What can hang from each mark:
H: Y
F: L Y
L: D F P V
K: D
P: L
Y: F H K
S: H
D: K L

In the rows, 128 means zero.
Known rows, with every way that one mark hangs from another:
L(D F P V): [122 146 151 130 143 181 205 103 144 115 125 118  88 140 116 160  78 144
 109  39 177  91]
F(L(D(K) P V)): [124 135 130 154 141 176 188  96 129 139 167 123 116 115 132 128 100 167
 121  64 142 100]
P(L(D F V)): [110 158 146 140 162 175 164 100 154  91 104 116  72 136 121 126 121 145
 103  74 167 103]
Y(H K(D)): [143 130 159 144 107 143 186  95 128  90 132 115 103  96 168 120 136 163
 117 211 128 136]
L(P): [138 142 152 173 151 130 222  95 115  90 135 114  87 142 137 137 128 150
 111 119 187 129]
H(Y): [125 141 141 162 166 134 195 102 108 103 105 112 123 141 146 124 134 141
 118 145 163 154]
D(K L): [148 160 161 185 151 190 216  89 121 111 152 117 118  97 138 155 120 171
 127 137 152 105]
Y(F(L) H K(D)): [159 109 141 148 102 126 179  85 147 104 172 117 110  84 165 106 137 179
 125 209 107 134]
D(L): [135 154 154 178 170 177 206  89 118  93 130 103 123 114 132 138 135 168
 137 130 162 117]
Y(H K): [147 132 154 158 117 139 210 118 127  91 140  88  84 114 166 149 148 159
 115 205 133 135]
D(K): [150 154 159 177 141 157 210 100 128  96 132 127  98 102 138 144 130 154
 113 152 167 118]
S(H(Y)): [133 139 140 175 185 141 207 107 105 112  99 111 127 121 131 108 139 125
 114 156 146 160]
K(D): [131 143 156 156 149 147 172  75 123  78 101 140 124 101 131  97 130 156
 125 153 169 133]
D(K L(F)): [157 171 162 176 151 189 219  84 142 113 155 127 102  97 134 178  99 164
 124 121 167  96]
L(D F(Y(H)) V): [111 119 148 122 127 194 183 106 163 123 100 113  82 113 127 153  91 140
 107  83 135  99]
S(H(Y(F K))): [149 123 142 162 160 126 221 123 118 115 127  99 121 117 143 116 140 129
 109 185 121 149]
D(L(F(Y))): [127 145 152 161 169 171 207  82 142 109 125 121 105 117 131 155 113 150
 125 110 173 106]
P(L(F(Y))): [116 146 144 160 166 125 182  83 151  83 107 128  52 141 141 121 146 132
  95 128 187 125]
Y(F(L(D(K) V))): [141 127 137 157 135 173 187 102 156 122 156 122 119  91 120 126 113 167
 128  97 124  97]
H(Y(F(L(V)) K)): [122 118 119 149 143 132 184 117 130 125 159 100 138 132 155 124 135 155
 125 151 117 141]
P(L(D)): [128 152 147 156 168 147 172  95 130  78 104 109  81 136 135  99 152 152
 107 116 167 117]
Y(K): [138 141 149 157 147 131 202 117 123  83 130 101 106 122 150 134 149 152
 124 173 158 124]
F(L): [134 141 133 179 173 131 179  86 127  97 139 119 120 113 134 110 148 163
 137 135 163 138]
Y(F H K(D)): [162 114 160 143  89 135 198  97 147  88 146 113  94  89 160 123 134 166
 113 216 115 126]

Rows:
[126 135 147 138 145 148 176  88 157  97 107 118  45 134 148 123 130 140
  91 118 159 113]  P(L(D F(Y(H))))
[103 122 143 119 141 175 202 101 150 129 116 125  83 142 120 151  80 133
 100  35 170  87]  L(D F(Y) P V)
[111 108 121 139 140 108 174  74 123 126 164 137 119 120 165  87 131 154
 115 144 151 127]  F(L(P) Y(K(D)))
[150 156 158 183 143 180 237  85 114 119 174 116 103 117 144 164 109 172
 115 117 163 102]  D(K L(P))
[144 121 142 149 153 131 199 104 118 114 121 120 137 103 143  91 132 132
 108 191 115 149]  S(H(Y(F K(D))))
[134 163 157 169 136 206 229  89 137 134 174 124  96 119 131 193  77 163
 112  74 162  87]  D(K L(F P V))
[125 156 156 178 142 218 205  99 129 120 150 110 125  97 130 162 113 172
 128 110 137  98]  D(K L(V))
[134 116 134 152 140 154 195  97 144 120 161 112 109 122 119 122 109 164
 123  74 141 102]  Y(F(L(D P V)))
[127 153 156 177 134 207 225  95 119 131 169 111 111 118 137 168 101 171
 116  91 147  95]  D(K L(P V))
[135 110 133 152 128 159 181  88 145 139 147 121 100  91 156 118 120 162
 114 135 118 111]  F(L(D(K)) Y(H))
[123 155 153 163 153 194 219  88 133 118 150 109 102 135 124 177  91 161
 122  66 170 101]  D(L(F P V))
[141 117 123 134 151 122 186 111 126 123 152 101 136 129 155 112 128 155
 125 148 121 131]  H(Y(F(L(D)) K))
[118 151 154 145 143 195 189  65 132 113 137 139 121 117 124 139  84 165
 123  82 165 103]  K(D(L(F P V)))
[155 119 132 163 135 104 216 103 136 106 191 107  99 126 151 129 137 163
 121 155 148 121]  Y(F(L(P)) K)
[127 101 125 133 133 138 175 103 140 130 148 102 105 107 167 112 138 159
 122 155 111 118]  F(L(D) Y(H K))
[165 112 140 165 112 120 206 107 149 103 180  94  89 100 163 136 149 172
 124 205 112 133]  Y(F(L) H K)
[140 120 123 153 149 108 193 109 126 114 161 105 131 131 160 119 140 156
 124 173 129 148]  H(Y(F(L) K))
[134 152 154 135 128 194 215 103 147 128 145 131  83 122 122 175  66 147
  99  46 168  78]  L(D(K) F P V)
[110 119 146 133 113 166 196 117 160 118 126 107  76 117 152 168 114 137
 104 141 137 115]  L(F(Y(H K)) V)
[166 110 141 144 113 137 196 112 150 110 171  90  95  97 159 130 135 173
 126 175 103 115]  Y(F(L(D)) H K)
[137 121 141 133 130 122 189  97 124 102 129 123 134 123 157 107 128 149
 115 185 133 140]  H(Y(F K(D)))
[129 134 138 150 164 136 188 103 103 117 109 120 143 108 148  91 136 131
 111 185 124 155]  S(H(Y(K(D))))
[108 146 154 155 150 204 165  74 124 102 115 128 148  95 126 110 115 172
 137 115 140 115]  K(D(L(V)))
[125 108 131 170 142 131 182  84 139 119 139 115  95 107 156 115 148 157
 121 160 138 144]  F(L Y(H))
